Each row was made from one small tree. The marks that hang from a mark follow it in brackets, in alphabetical order. Every link used is in the known rows. Write each row's tree.
Known rows:
mamup(dala mure(vofaro(pasug))): [  4.2   6.8  17.6   4.7  -5.4   9.6  27.6   3.6 -12.4   2.9  -2.1 -16.5
  46.5  -8.3   9.7 -22.0 -11.5 -12.7 -31.9 -10.1   6.5  -4.1]
mevife(suro(sige)): [  1.9   6.5 -11.0   4.1 -11.7  24.6  14.7 -10.0 -11.4   4.7 -10.4  17.3
  25.2  -9.1  -3.4 -15.3  -5.2  29.9 -47.4 -23.1  15.0   7.9]
sige(suro(mevife)): [  0.9  10.5 -19.2  -2.1  -6.8  10.7  26.6   8.1   0.6   1.9 -16.6  41.8
  19.9 -12.9   9.0 -10.6  -9.7   5.9 -23.9 -12.0   5.2   4.2]
mamup(mure(pevol vofaro(bita(gelo) pasug))): [  5.4  15.2   9.9   7.3  -5.3  25.8  19.9  16.2  -9.9   7.6  -2.8   2.5
  24.6 -17.0  -1.0 -10.0 -17.7   8.6 -27.4 -31.1  13.7  -0.2]
sige(suro): [  4.8   9.3 -23.0   0.0  -3.5  15.4  26.0   9.1   5.2   1.7 -11.5  26.6
  23.9 -13.4  -1.7  -9.7  -4.7   4.0 -28.6 -14.2   4.2   6.7]
dala(peba): [  3.6   0.2 -10.1  11.8  -8.8  29.3  16.7  -2.4  -6.0   2.3 -11.9  15.5
  28.9 -11.1   3.8 -26.7 -10.0  14.2 -37.5 -19.2   9.5  -2.8]
suro(mevife sige): [ -5.3  13.5  -3.3   2.4 -20.5  12.5  18.5  -4.7 -12.7   2.6 -15.7  43.9
  19.0 -14.2   8.2  -9.4  -8.6  38.6 -45.0 -13.0  13.9  -1.2]
mamup(mure(pevol vofaro(bita pasug))): [  5.2  16.7  11.3   8.7  -4.6  25.3  18.6  16.4  -9.3   7.1  -2.5  -4.3
  23.0 -17.6  -1.9  -6.2 -18.7   2.9 -28.2 -26.6  13.0  -1.4]
bita(gelo): [  6.8   0.3 -14.5  -0.7 -12.2  23.3  22.4  -0.8  -7.8   5.0  -9.6  36.7
  27.2 -11.2   6.9 -24.0  -6.6  34.7 -38.7 -31.7  10.9   4.1]
mamup(mure): [  4.9  11.7  -1.4   2.8  -3.8  18.4  22.4   3.3  -6.0   2.4  -0.9   5.9
  42.9 -13.0   1.2 -11.4 -10.8   9.3 -37.3 -13.8   7.5  -0.9]
vofaro(bita suro): [  7.3  13.0 -14.3  15.0 -13.3  29.3  20.2  15.9 -11.1   7.5  -4.9  50.6
 -10.1  -0.2   5.4   4.3  -4.6  -8.7 -37.9 -28.8  18.3  -4.5]
vofaro(bita(gelo)): [  6.3   3.5 -15.1   5.6  -7.8  26.3  19.0   8.2  -5.1   7.4 -10.9  46.0
   8.0  -1.6  18.5 -10.2  -5.9  13.2 -42.2 -36.5  15.3  -4.2]
mure(mamup pevol vofaro(pasug)): [  3.2  13.6  14.3   7.2 -11.3  35.1  19.4  15.9 -20.9   3.3 -12.5  -2.7
   7.2 -29.7 -38.2  -4.0 -23.3  38.0 -16.3 -36.4  12.3  11.2]
pevol(mure(vofaro)): [  8.7   1.9   1.6   4.9 -24.5  11.5  18.0  -4.3 -14.4   3.5 -10.6  -1.3
  30.6 -22.0   0.9  -3.9  -6.8  -0.6 -36.1 -23.6   8.0  -0.1]
mure(pevol): [  5.9   9.9   0.0   5.8 -11.6  36.3  11.6   8.6  -6.5   7.5 -12.1   9.6
   5.4 -19.4  -2.5  -9.8 -17.6  26.0 -30.1 -17.9  12.9  10.3]
mure(mamup vofaro(bita pasug)): [  3.1   9.1   3.0   8.6  -6.7  23.0  25.0  13.8 -19.8   1.7 -10.5  14.7
  12.6 -16.0 -23.5   1.4 -13.8  16.9 -28.2 -42.9  10.8  -3.8]
pevol(mure(mamup(dala) vofaro(bita pasug))): [  3.6   9.1  14.4   8.6 -19.4  11.2  22.1   3.6 -15.9   4.0 -14.5   1.2
  19.9 -16.1  -8.2   0.3 -10.3  -6.9 -31.4 -25.9  10.9  -1.3]
pevol(mure(mamup)): [  3.6  10.6   2.7   4.2 -19.7  16.3  19.3  -2.4 -11.9   2.0 -14.1  11.3
  26.6 -21.2 -15.5   0.9  -9.3  14.4 -34.8 -18.8   9.2   5.5]
pevol(mure): [  6.4   7.2  -0.9   4.9 -21.4  12.8  16.1  -3.6  -6.3   5.6 -12.6   7.4
  27.2 -18.3   3.5  -4.1  -8.6  -0.3 -40.2 -15.3   8.9   1.2]
mure(mamup pevol vofaro): [  5.2   7.7   7.8   4.9 -14.1  39.2  18.6  10.0 -25.7  -0.8 -11.1   2.4
   9.5 -29.0 -33.5  -3.3 -16.0  45.6 -16.1 -34.7  12.0  14.4]
mamup(dala(peba)): [  3.1  -2.9   1.7   9.5  -9.6  22.9  20.2  -4.7  -7.8   2.3 -13.4   6.0
  28.7  -2.5  18.2 -32.6  -7.5  -1.5 -37.0  -6.6   8.5  -1.3]
mamup(mure(pevol)): [  4.4  16.4   5.8   4.5  -5.2  28.3  17.3   8.8  -5.8   5.0  -3.1   1.3
  30.3 -17.9  -2.6 -10.1 -16.5  16.3 -30.6 -13.3  11.1   5.9]

Which tree is each row?
[  3.9   7.9  15.2   6.1 -20.9   9.6  23.0  -0.7 -17.0   2.6 -14.0  -6.1
  29.2 -20.9 -14.3  -4.8 -11.2   0.1 -30.1 -21.9   8.4   2.0]
pevol(mure(mamup(dala) vofaro(pasug)))
[  9.1   2.5  -0.5   7.3 -14.8  37.2  14.2  13.7 -17.0   7.2 -10.4  16.9
  -0.6 -17.4   4.6  -8.7 -12.3  23.8 -25.9 -42.2  16.6   4.9]
mure(pevol vofaro(bita(gelo)))
[  5.5  16.5   7.6   9.0 -11.4  27.7  20.1  15.6 -18.2   4.8  -1.4  15.6
  15.7 -15.2   0.8  -2.7 -14.4   4.8 -23.3 -25.3  15.4   0.9]
mamup(mure(pevol vofaro(bita suro(mevife))))
[  1.3   2.5  12.9   9.2  -8.7  20.9  27.5   3.6 -22.1  -1.4 -12.4  -3.2
  28.9 -15.6 -22.2 -20.3 -13.5  16.3 -24.4 -28.3   7.7   0.1]
mure(mamup(dala(peba)) vofaro(pasug))
[  5.9  20.2  10.2  11.8  -7.7  27.3  20.4  19.9 -12.9   7.5   0.2   4.9
  16.0 -16.4  -7.5  -3.1 -17.1  -1.6 -25.6 -27.5  15.5  -0.3]
mamup(mure(pevol vofaro(bita pasug suro)))
[  0.7  21.1   0.2  10.8 -16.4  14.9  24.3  15.9 -11.4  10.6 -10.4  43.7
   0.9 -10.6  -4.1  -8.2 -21.5  -3.0 -29.8 -19.9  14.8  -4.2]
vofaro(pasug suro(mevife))
[  0.2  23.0  -1.4  16.1 -12.4  18.3  21.8  24.2  -9.2  13.3 -11.7  58.5
 -17.7  -0.8   9.0   1.5 -20.1 -19.1 -33.3 -28.6  19.9 -11.4]
vofaro(bita pasug suro(mevife))
[  3.1   2.9  16.1   9.4 -13.4  39.6  19.6   5.7 -26.3  -1.8 -14.3  -4.7
  13.2 -21.7 -22.7 -17.4 -14.3  34.4 -14.0 -26.5  12.3  13.3]
mure(mamup(dala(peba)) pevol vofaro)
[  4.2  21.9  -4.9  18.3  -9.4  23.0  21.2  25.1  -4.4  13.4  -6.7  43.4
 -13.7  -1.5  -1.3   2.7 -14.9 -19.8 -37.9 -30.8  18.9  -9.1]
vofaro(bita pasug suro)
[  2.9  15.5  13.1  10.9  -8.6  37.0  17.6  21.9 -19.3   5.2 -13.5   7.7
  -5.9 -22.6 -28.9   3.3 -21.9  27.3 -18.3 -42.4  15.9   6.1]
mure(mamup pevol vofaro(bita pasug))
[  5.6  10.0  14.7   9.4 -18.8  38.6  23.0  12.2 -31.1  -0.5  -8.9   9.0
   0.5 -21.0 -31.4  -6.5 -11.8  28.7 -11.7 -26.7  15.4  16.4]
mure(mamup(dala) pevol vofaro(suro))
[  5.8   5.5   4.9   4.3 -22.9  14.7  21.2  -3.3 -19.6  -0.2 -11.9   2.6
  30.2 -25.1 -18.5   1.1  -7.2  14.0 -30.5 -27.3   8.3   4.0]
pevol(mure(mamup vofaro))
[ -3.2  27.0  -3.4  14.8 -17.9  16.7  23.9  19.7  -9.2  13.5 -11.5  76.8
 -14.2  -1.8   4.7  -4.8 -11.8   8.8 -40.6 -36.3  25.0  -7.4]
vofaro(bita(gelo) pasug suro(mevife sige))
[  1.0   4.3  11.5  12.8  -6.4  23.8  25.6   9.7 -20.4   0.6 -13.5   7.6
  15.9  -8.7 -12.9 -13.1 -12.3   5.1 -26.3 -34.3  11.3  -4.8]
mure(mamup(dala(peba)) vofaro(bita pasug))
[  2.2   8.6  24.5  12.1  -5.7  24.3  21.2   6.6 -11.4   4.4  -6.2 -22.5
  37.5 -12.3   6.6 -31.5 -17.1  -5.2 -23.4 -10.2  10.7   0.7]
mamup(dala(peba) mure(pevol vofaro(pasug)))
[  3.6   7.4   4.2   5.0  -9.4  20.8  26.6   8.1 -21.2  -0.3  -9.3   4.6
  25.1 -22.9 -33.1  -5.8 -15.3  28.5 -26.0 -36.8   7.2   1.4]
mure(mamup vofaro(pasug))
[  0.7  20.8  -4.4  13.4 -14.1  18.8  24.5  23.2  -9.7  14.3 -12.1  72.5
 -15.0   0.1  11.5  -7.0 -17.6  -5.5 -32.0 -38.1  21.7  -8.6]
vofaro(bita(gelo) pasug suro(mevife))
[ 10.1   7.7   1.4  10.2 -21.3  37.0  16.6  12.7 -22.8   5.0  -5.2  10.0
   0.0 -23.3 -13.8  -5.9 -12.6  18.7 -20.6 -30.7  15.3   9.9]
mure(pevol vofaro(suro))
[  1.1  12.2  13.1   5.0  -9.7  38.0  18.0   7.8 -15.1   1.9 -15.9   8.6
   5.5 -16.9 -19.3 -10.5 -17.1  35.4 -21.2 -14.1  13.1  16.9]
mure(mamup(dala) pevol)
[  5.3  15.4  12.6   6.3  -6.2  23.8  19.8  12.4 -10.7   5.7  -1.8 -12.5
  32.1 -22.4  -8.8 -10.5 -19.4  10.1 -26.6 -22.6  10.3   2.2]
mamup(mure(pevol vofaro(pasug)))
[  5.8  12.9   5.5  10.3 -28.1   9.0  20.1   1.6 -14.1   6.4  -8.4   6.1
  22.4 -22.4 -11.2  -0.6  -7.0  -3.1 -37.5 -24.3  12.4  -0.7]
pevol(mure(vofaro(pasug suro(sige))))
[ -0.1  17.8 -12.8  11.5 -22.0  22.7  22.7  10.9 -15.9   7.8  -9.8  84.2
 -10.6  -0.3  11.3  -3.0  -1.7  21.0 -40.7 -34.1  24.4  -3.0]
vofaro(bita(gelo) suro(mevife sige))
[  3.6   5.8  19.2  13.2  -6.0  29.2  19.5   6.3 -13.6   3.1  -5.8 -11.1
  30.2  -6.8  16.1 -25.9 -11.3  -7.9 -25.2 -13.8  12.9  -0.7]
mamup(dala(peba) mure(pevol vofaro(bita)))
